Each row comes from the steps of one walk. Every step used is in the known rows, and no mark comes twice. Write the walk behind each row, first mark first.
Known rows
s g r u q: 0.924 1.210 -2.026 -1.430 -0.362 -0.509 -0.966 -0.386 -1.126 -1.612 3.501 0.091 -1.337 2.133 2.245 -0.542 0.704 1.224 -0.270 -1.874
u q x r g s: 0.581 -0.598 1.066 1.867 1.640 -0.752 1.251 1.850 0.611 0.670 -3.791 -0.929 0.381 -1.358 0.288 -0.150 -2.584 0.273 -0.691 -0.664
s g: -0.676 0.104 -2.630 1.578 -0.142 -3.192 0.879 0.189 -0.614 2.597 3.609 -0.445 0.685 -2.028 -0.628 -0.277 0.302 -2.190 2.156 0.377
r x: -0.873 -0.784 -2.990 -0.004 -3.012 1.144 0.973 -0.155 0.589 0.992 0.693 2.803 -0.712 -2.181 0.583 1.446 0.275 -1.839 1.712 3.017
g s u r x: 1.679 -1.771 0.627 1.224 -2.930 3.252 0.111 2.328 1.066 0.074 -1.029 1.055 1.685 -1.583 1.292 0.853 0.697 -0.122 -2.692 0.798
u q: -0.450 2.187 -1.919 -2.514 0.123 -1.297 -1.071 -3.245 1.185 -1.692 4.779 1.454 -5.255 3.449 2.127 -2.089 1.298 0.312 3.345 -0.174
q u r: 1.366 0.097 5.254 -1.495 0.822 1.119 -1.368 -0.677 1.703 -4.540 0.982 -0.403 -1.004 4.879 -1.006 -2.728 1.450 -0.157 3.376 -2.553
g r u q: 0.789 1.275 -1.246 -1.992 0.188 -0.055 -1.405 -0.586 -0.711 -2.533 2.415 0.676 -2.406 3.427 2.387 -0.945 0.504 1.359 0.479 -1.702
r g s x: -0.209 -0.813 -1.917 2.554 0.949 0.392 1.226 6.735 1.424 2.870 0.444 -1.312 0.990 -2.472 2.105 -0.359 -3.512 -0.811 -1.448 -0.500
g r: 1.459 -0.497 1.573 2.160 3.467 -0.588 1.511 2.347 0.412 -0.032 -1.497 1.423 0.705 2.276 0.138 -3.167 -2.173 -2.326 1.842 0.738
x s u: -1.969 0.353 -0.189 -0.124 1.726 -1.546 -2.318 2.560 -0.249 0.999 -0.079 -2.463 0.002 0.370 -0.026 -0.191 -0.269 0.399 -0.487 -0.447
q x r g: -1.051 1.731 0.192 -0.066 -0.302 -0.746 2.071 -3.992 -2.334 1.018 -3.368 0.346 2.486 -1.730 -2.874 2.000 -1.463 -0.596 0.607 1.488
x s: -2.008 -1.646 -1.090 -0.746 1.179 -1.372 0.074 0.393 0.402 2.120 -2.365 -0.057 -1.593 -0.802 -2.074 0.098 0.604 -0.694 1.762 1.529
x r: -1.395 0.293 1.577 0.419 0.554 -0.537 1.402 -3.705 -0.827 1.638 -4.712 1.419 0.676 -1.427 -1.964 1.189 -1.819 -0.495 3.290 1.857
u r: 2.097 -0.871 3.529 0.088 0.330 1.275 -0.055 -1.659 1.037 -1.210 -1.119 1.342 -0.568 3.134 -0.876 -2.244 1.810 -0.498 1.222 0.044
q u r x s g: -0.649 -1.709 -2.266 0.521 -2.648 -0.702 1.265 1.161 -0.438 2.499 1.756 -1.168 2.677 -4.691 -1.946 2.077 1.595 -0.939 -0.992 -0.048
u r x s: -0.442 -2.941 -1.014 -0.586 -2.501 1.965 1.200 0.190 0.497 2.192 -3.340 1.260 0.576 -3.053 -1.937 2.030 1.924 -0.186 -1.619 2.232
u q x: -1.558 1.220 1.438 -1.062 1.218 0.301 -2.831 -5.375 2.917 -4.785 7.540 2.352 -6.350 3.069 1.313 -1.030 1.919 -0.439 3.754 2.722

Which walk is each row?
1.384 -0.843 3.645 0.099 0.543 1.350 -1.467 0.646 0.341 -0.555 -1.726 -1.157 1.124 2.103 -0.808 -1.222 1.825 1.003 -2.228 -1.090 : x s u r
-1.607 -1.551 0.674 -0.933 1.279 0.746 -1.566 -1.358 1.037 -1.592 1.049 0.452 -2.621 0.050 -0.870 0.960 1.514 0.637 -0.338 1.870 : g r u q x s
-0.918 -1.398 0.311 0.898 -0.319 1.447 -0.625 2.541 -1.771 1.088 -4.395 -0.943 2.329 -2.473 0.221 3.371 -2.504 1.432 -0.784 -0.605 : g s x r u
1.635 -0.598 -0.016 3.327 2.341 -1.645 2.418 2.876 -0.428 1.798 0.544 0.342 2.978 -0.456 -0.240 -2.241 -1.851 -2.613 0.228 0.209 : s g r
-1.367 0.591 3.602 0.860 1.227 0.865 -1.088 -4.193 1.155 -1.594 -0.554 0.820 -1.261 -0.899 0.100 1.450 -1.164 1.057 1.033 1.778 : g s u q x r
1.819 1.072 0.103 -0.657 -0.879 -0.330 1.981 -1.124 -1.977 0.690 -2.805 -0.213 2.580 1.440 -2.060 -0.938 0.507 -0.495 -0.895 -1.047 : u r g
0.144 0.691 0.357 1.914 2.522 -1.940 -1.479 5.965 -0.147 0.738 -1.124 -3.504 1.451 0.702 1.705 -1.489 -2.569 0.269 -1.630 -2.524 : r g s u
-1.148 2.294 -1.777 -2.542 0.304 -1.219 -2.485 -0.990 0.485 -0.986 4.120 -1.066 -3.523 2.439 2.165 -1.070 1.289 1.839 -0.138 -1.332 : x s u q
-0.277 1.651 -2.060 -1.688 -0.554 0.091 -1.356 0.095 0.310 -0.661 3.312 -0.357 -1.802 1.124 2.565 -0.549 0.751 1.579 -1.860 -0.897 : g r x s u q
-1.785 0.305 0.498 1.116 -0.169 1.087 1.666 -1.320 -0.221 2.842 -2.654 1.042 1.709 -3.345 -0.670 2.074 -2.862 -0.220 1.317 1.906 : s x r
0.558 0.542 -2.314 -1.623 -0.441 -0.426 -0.784 -0.032 -1.219 -0.876 2.364 -0.275 -1.015 1.145 1.560 0.126 0.927 1.575 -1.220 -1.826 : x s g r u q
0.782 -0.892 0.924 -0.977 -3.407 3.088 0.218 -0.186 1.293 -2.158 0.776 1.784 0.373 -0.090 -0.061 0.760 1.412 -0.763 1.056 0.424 : q u r x
1.333 1.134 0.200 -0.702 -0.712 -0.260 1.004 0.443 -2.448 1.190 -3.283 -1.964 3.779 0.717 -2.022 -0.214 0.462 0.543 -3.268 -1.827 : x s u r g
2.383 -1.710 1.519 2.266 1.709 -0.580 1.475 4.738 0.700 1.071 -4.749 -1.440 1.444 0.290 0.077 -1.924 -1.673 -0.356 -1.374 -1.876 : u r g s
0.980 -1.359 -2.763 2.396 -2.364 1.115 2.873 2.310 -0.206 2.249 0.519 2.317 3.154 -3.859 0.486 1.042 -0.861 -2.493 -1.129 2.296 : s g r x
-0.890 2.404 -0.397 -0.929 -0.761 -0.646 1.768 -4.881 -2.147 0.414 -1.995 0.491 1.525 -1.180 -2.090 1.807 -0.923 0.121 0.220 0.998 : u q x r g
-2.407 -1.299 -0.006 -1.715 0.605 0.386 -2.169 -2.376 1.136 -1.586 1.809 0.347 -3.696 -0.090 -0.982 1.494 2.138 0.826 0.600 1.981 : r u q x s
-0.567 1.607 -1.261 -2.834 -1.204 0.018 -1.395 -3.505 -1.329 -1.654 0.867 0.670 -2.456 1.651 1.409 1.178 0.711 2.242 1.190 -1.095 : x r u q
-0.638 0.510 1.113 -0.150 0.742 0.735 -2.620 -3.294 1.204 -4.364 6.916 1.274 -3.278 1.723 1.331 0.244 1.588 0.178 0.941 1.423 : s g r u q x
0.155 2.512 -0.765 -0.901 0.510 -1.134 -1.302 0.243 -0.017 -0.697 1.506 -1.656 -1.438 1.532 2.796 -0.964 -0.875 2.132 -1.282 -2.505 : x r g s u q
2.076 -1.265 2.378 1.463 1.986 -0.665 0.782 5.285 1.009 -0.613 -3.728 -2.298 1.209 1.154 0.005 -2.179 -1.857 -0.185 -0.345 -3.154 : q u r g s
-0.371 -2.150 -3.132 1.264 -2.904 -0.632 1.941 0.777 -0.792 4.058 0.748 -0.310 2.902 -5.484 -1.888 2.272 1.781 -1.106 -2.032 1.166 : u r x s g
1.025 1.020 1.193 -0.423 -0.462 0.321 0.341 -0.580 -1.786 -0.041 -1.865 -1.619 3.095 0.761 -2.024 0.175 0.869 0.539 -3.262 -1.005 : q x s u r g
